Known rows, with every step that occurs:
K, S, A, T: [ 23  56   7   3   0 -12  20  78  18  -1   3 -41  29  45 -26 -12 -19 -24
 -34 -30 -14  28 -30  33  30 -15 -41   8  83  33]
K, W: [ 34  14   9  41  -6  25  -6  30  23   8  10   8  27   1  -8  -7 -10  -8
 -27  -4   1  -6  -3   2  -8  -3  21 -33 -13  18]
W, F, H, U, G: [-63  18  10 -25  47  18 -13   0  15  22  17  10  30   3 -18  -6 -46 -21
  11 -33 -16   4  37  -9   9  -2  14 -14   1 -10]
A, S, K, W: [ 35  31  15 -21 -13  12 -18  74  23   2  20 -17  16  -3  21  -5  -8 -30
 -19 -16 -15  28   0 -23  21 -26   1 -45  38  90]
S, K, W, F: [ 33  41  20 -46 -17  37 -33  37   3  18  -2  17 -10 -12 -12 -10 -35 -18
   7  -6  -7  -3  -6 -11  16 -10   4 -69   4  54]
U, W, F: [ 28  18   4 -20 -14  22   1 -41 -14  13 -37  24 -13 -24 -32 -17 -24  -9
 -18 -29 -10 -27  11  13  19 -21  15 -19 -14  10]
N, W, K, S, A, T: [ 36  42   5 -15 -35  -6 -10  82  13  15  32 -36  -4  55  38 -17 -38 -47
 -45 -33  -2  30  13 -15   8   0 -54 -10 -13  19]
A, S, K, W, X, H: [ 43  59  12 -31  -6  12 -45  62   6 -18  33  -7   8  11  -9   1 -24 -18
 -12  22 -22  78   9 -30  26  -3  -4 -45  11  90]
W, F, H, X: [-25  46  10 -10   4  20  17  -9 -35  13  21  17  98  -3 -14   5 -52   3
 -14  -9 -24  11 -10 -13  12   5 -13 -35  -9 -14]
S, A, T: [  6  25   7 -10   3 -18  23  75   3  -6   1 -29  56  20 -18  -7 -15   5
 -24  -5 -15  33 -20  21  32   0 -28  25  45  15]
A, T: [-10  17  -2 -16   3  -5  36  18 -16  -6  -4  -6   9  -3 -13   1   0 -11
 -22   1 -17  10 -26  -4   5   8  12  20  27  16]
X, H, U: [-55  33 -13 -34  29  -8 -26 -14  19  -4  21   1  22  18 -18 -10 -17   0
  10  12  12  20  25  24   0  -7 -32 -10   2 -39]
N, W, F, H: [-14  36   6 -39   0  26   1   4 -16  -3  21  12  15  -2 -21  -6 -35 -26
   6 -11 -17   9  15 -22 -12  11 -11 -34 -78  16]
S, K, W, F, H: [ -1  56  27 -53   7  40 -26  32   5  12  25  17  31 -11 -37  -3 -44 -37
   2   6 -25  32 -12 -34   7  -1   7 -89  16  58]
W, F: [  9  15   7 -27 -10   9 -10 -20 -19   6 -18   6 -16  -8 -18  -8 -23   4
  17 -24   0 -18   7  18  14   2  -2  -7 -12  -3]
U, W: [ 16   1  -5   3  -4  14  12 -20   7   7 -19  18   2 -18 -14  -8   0 -13
 -34  -6 -10  -8   5  -4   6 -19  20 -14  -2  14]
K, W, J: [ 19  20   8  44  -3  18  -1  35  12  20   0  31  17   1  -1   2 -19   2
 -60 -23  11  -6   2   6 -11   1   5 -24 -35  -9]
N, W: [ 11   6  -7  -8 -16  13   8  21   4  -2  12   7 -10   6  21  -4  -4 -12
  -4  -1   0  -8  14 -17 -18   1 -11  -9 -79  15]
S, K, W, J: [  5  33  11 -17  -5  21 -19  60  12  26   6  36  -3  -4  16   7 -21 -13
 -46  -3   3  15  -5 -24  -1  -5  -8 -55  -3  31]
Z, G: [ -4  -6  10  30   8   2  51  30   6  -2  -4  -6 -32   7  13  -2   7   5
  13  38   5  10 -23  -5   0   2 -19   7 -48   4]
A, S, K: [  0  17   5 -61  -7 -12 -12  43   0  -6  11 -24 -14  -2  31   3   0 -24
   8 -10 -17  34   7 -24  28 -24 -19 -12  53  71]
U, W, X, H: [ 27  32  -7  -5   5  12 -12 -36 -12 -11  -9  29  -3  -3 -43  -3 -16   0
 -28  31 -16  39  14 -11  14   0  14 -16 -29  15]
F, W, X, H, U, G: [-29  42 -11  22  45  15 -17  13  18   4  44  36  46  19 -13   2  -9 -18
   3  25 -21  38  49 -20   0  16   0  -1 -51  -1]
N, W, F: [ 22  23  -1 -30 -28  21  -5  -3 -14   3  -6  11 -25  -2   3 -13 -27  -7
  12 -21   0 -26  20   1  -4   1 -15 -14 -90  11]
H, J: [-60 -10  -1 -27  10  -3   3  22  13   2   3   3  12  12  -5  -3 -11  13
  -7  -1  21   5   6  18   6 -15 -30   4 -32 -15]
F, W: [  0  28  -5  29   7  11  17  10   0  -2  25  20  46  -5 -12   2  19 -25
  -4   9 -17   1   5 -10 -11   5  -9  -9 -26  14]
K, W, F: [ 45  28  17  14 -17  34 -15  10   5  13  -9  12   9  -8 -26 -15 -33  -4
 -10 -27   1 -23   2  19   4  -2  19 -37 -26  15]
S, K: [-12  11   3 -62  -2   1 -18  25   3   5   7   5 -21  -4  14   5  -1 -14
  16  20  -9  20  -9 -31  10  -7 -13 -31  28  39]
N, W, U, G: [ 28  13  -4 -16  10   8 -28  44  19  18  26  17 -20 -11  59   8  -9 -26
  -7 -32   1 -13  60 -44 -30  -6  42  22 -89  -3]
A, S, K, W, F, H, U: [-44  65  25 -45  15  25 -34  73  30  11  29  -8  46   2 -23  -9 -57 -48
  -2 -50 -22  27  17  -7  36 -20 -18 -77  25  68]
U, H: [ -1  -7   8  10  16  13  16 -20  25   2  -7  -3   2 -12  29  -1  -2   2
  -3  32 -26  11  13 -17  -6  -2  39  11 -14  20]

Rows:
[ 18   7   7   2 -22  -2 -37 -16   7  24  22 -12 -50  30  35  -5 -18 -42
 -15 -27  11   6  16 -19  -5   1 -13 -25  19 -10] -> W, K, S
[-61  17  -9 -69  27  -9 -16  -9   6 -15  27   1  20  19 -19 -12 -13  13
   1  38  20  41  15  22  -3 -18 -44  -2 -20 -31] -> X, H, J
[ -2  22   5  20 -15  -4 -50  44  55  43   2 -14  11  45  14 -24 -52 -40
 -48 -68  16   1  49  28  34 -34 -53 -41  23 -15] -> H, U, W, K, S, A
[ 47  18  10  10 -28  -3 -42  26  29  31   5 -18  -3  34  15 -23 -36 -37
 -52 -41   2  16  32   7  25 -31 -34 -36  33   7] -> U, W, K, S, A
[-37  29   1  17  14  11  29  12 -17   8  39  11 113   5   0  13 -26   1
 -29  12 -24  30 -18 -30  -3   4 -12 -31   5 -11] -> F, H, X
[-20  40 -10 -23   3   2 -52 -55  31  26  21   9 -27  30   5 -24 -37 -57
 -39 -23  13  19  47   4   1 -26 -26 -53  17 -33] -> X, H, U, W, K, S
[ 38  30  21  43  16  27 -20  26  50  19   8  14  16 -26  23   7 -22 -16
 -26 -10 -13  -3  34 -15 -19  -4  79  -9 -49  12] -> K, W, U, H
[ 41  35   9  -6 -24  -7  -5  43  16  24   1 -23   9  33   4 -21 -34 -50
 -73 -39 -14  27   3   2  31 -22 -22 -16  61  22] -> U, W, K, S, A, T
[ -6  63   7 -26   7  11 -55  80  31  -6  29  -4  19  22  -8  -2 -41 -22
  -8  -6 -10  60  28  -7  36  -8 -21 -53  -2  68] -> A, S, K, W, X, H, U
[  1  61   5  50  15  18  27  22  13  23  33  41 110 -28  48  24 -12 -15
 -31   7 -40   1  32 -33 -19   1  33   4 -71  -9] -> F, W, U, H, X
[-53  41 -18 -22  27  -3 -11 -35  10  14  -8  44  15   3 -18 -10 -29  -5
 -59 -11  13  10  35  24   5 -23 -27 -17 -23 -49] -> X, H, U, W, J
[  14   40    1   17   -7   20   12   27   18   23   21   25   52  -16
   83   15  -33   -1  -32   -4  -23   -8   42  -40  -27   -3   32    7
 -115   -7] -> N, W, U, H, X
[-42  45  19  16  22  36 -18  31  29  19  17  17  60   6 -52 -11 -60 -24
 -10 -44  -5  -5  15  17   8   2   2 -68 -26  -3] -> K, W, F, H, U
[ 19  30   4  32 -17  10 -20  -7   6  21  45   8  -6  22  23  -2   0 -67
 -22 -18  -7   7  22 -28 -17   7 -25 -37 -12   4] -> F, W, K, S
[-74   5   3   0  59  10  -5  19  35  16  36   4  46  11   4   1 -22 -25
  -4 -11 -16  24  29 -27  -4  -4  17  -9  13  -9] -> F, H, U, G
[ 35  45  10  31 -15  -5 -34  53  24  22  51 -16  41  44  14 -10 -16 -49
 -23 -23  -3  25  30   2   8  -4 -63 -31   7   4] -> F, W, K, S, A
[ -17   22  -15   -9   23   16  -29   23   24    1   29   21   -8   29
   20   -5  -32   -6    2   14   -6   30   60  -28   -7   13   -3    2
 -106    1] -> N, W, X, H, U, G
[ 39  34  12  30   1  15 -39  51  28  18  14  18  20 -14   3   8 -19 -17
 -24 -41  12 -14  22   0 -17  -4  38 -23 -35  -9] -> K, W, U
[-38  11 -10 -37   7  -4 -51 -52  15  21  19  20  -3   5  15 -18 -32 -26
 -30   2  13  22  59 -10   1 -14 -15 -36 -19 -52] -> X, H, U, W, K
[-21   7  -2  40  -1  17  -9  17  21  18 -36  33   0   1 -31   2 -31  -4
 -31 -37  -6  -9  25   8  31  -2  12 -19 -53  11] -> H, U, W, X
[ 19  25  -3 -18  -9   3 -29  36  10   8  16  18 -14  -9  30  11 -13 -24
  -3 -35  11 -15  40 -19 -26   0  10   2 -99 -13] -> N, W, U
[-27  21  -1 -13  -3  19  -6 -26  15  25 -39  27  -1 -13 -33 -19 -41 -12
 -13 -55   2 -44  29  36  28 -26  -4 -28 -28  -8] -> H, U, W, F
[-54  26   5  12  13  15 -32 -18  37  36  25   9   4  25  -3  -9 -46 -75
 -51 -50  -6  15  36 -23   2 -19  -9 -70  15 -10] -> F, H, U, W, K, S
[-50  48  -8 -12  24   7 -12  19  -6 -17  40  35  52  19 -46   5  -7  -1
  -2  47  -3  57  22   2   2  14 -46 -11 -86  -1] -> F, W, X, H, J
[-55  35   9  -3  39  10   1  33  40  11  27  32  48 -20  17  14  -5 -21
 -12   6 -12   9  46  -6 -18 -10  17  15 -94  -6] -> F, W, U, H, J
[-10  37   5   5 -11  -9 -16  56  40  37  -2 -20  20  43  -1 -24 -51 -51
 -68 -68   0  13  22  23  39 -26 -39 -22  50   0] -> H, U, W, K, S, A, T
[ 37  44  16  63   3  33   2  42  37  34  17  27  92 -22  51  13 -41   3
 -53  -9 -22  -6  26 -21 -15  -7  63 -18 -53  -6] -> K, W, U, H, X
[-36  30 -16 -25  26   4 -15 -35  23   4   1  20  26   1 -28 -18 -19 -15
 -21   5   3  11  32  19   5 -28 -14 -25   1 -24] -> X, H, U, W
[-27  45   8 -64  10  22 -48  58  19  -4  31  25  11  21 -29   1 -38   4
 -11  51   6  67   5 -15  15  -3 -26 -62 -38  43] -> S, K, W, X, H, J
[-35   6  -7  12   7  11   1  -4  31  19 -23  22  15  -4 -14 -11 -17 -17
 -32 -34   3 -26  25  20  15 -25   0 -21 -11  -6] -> H, U, W
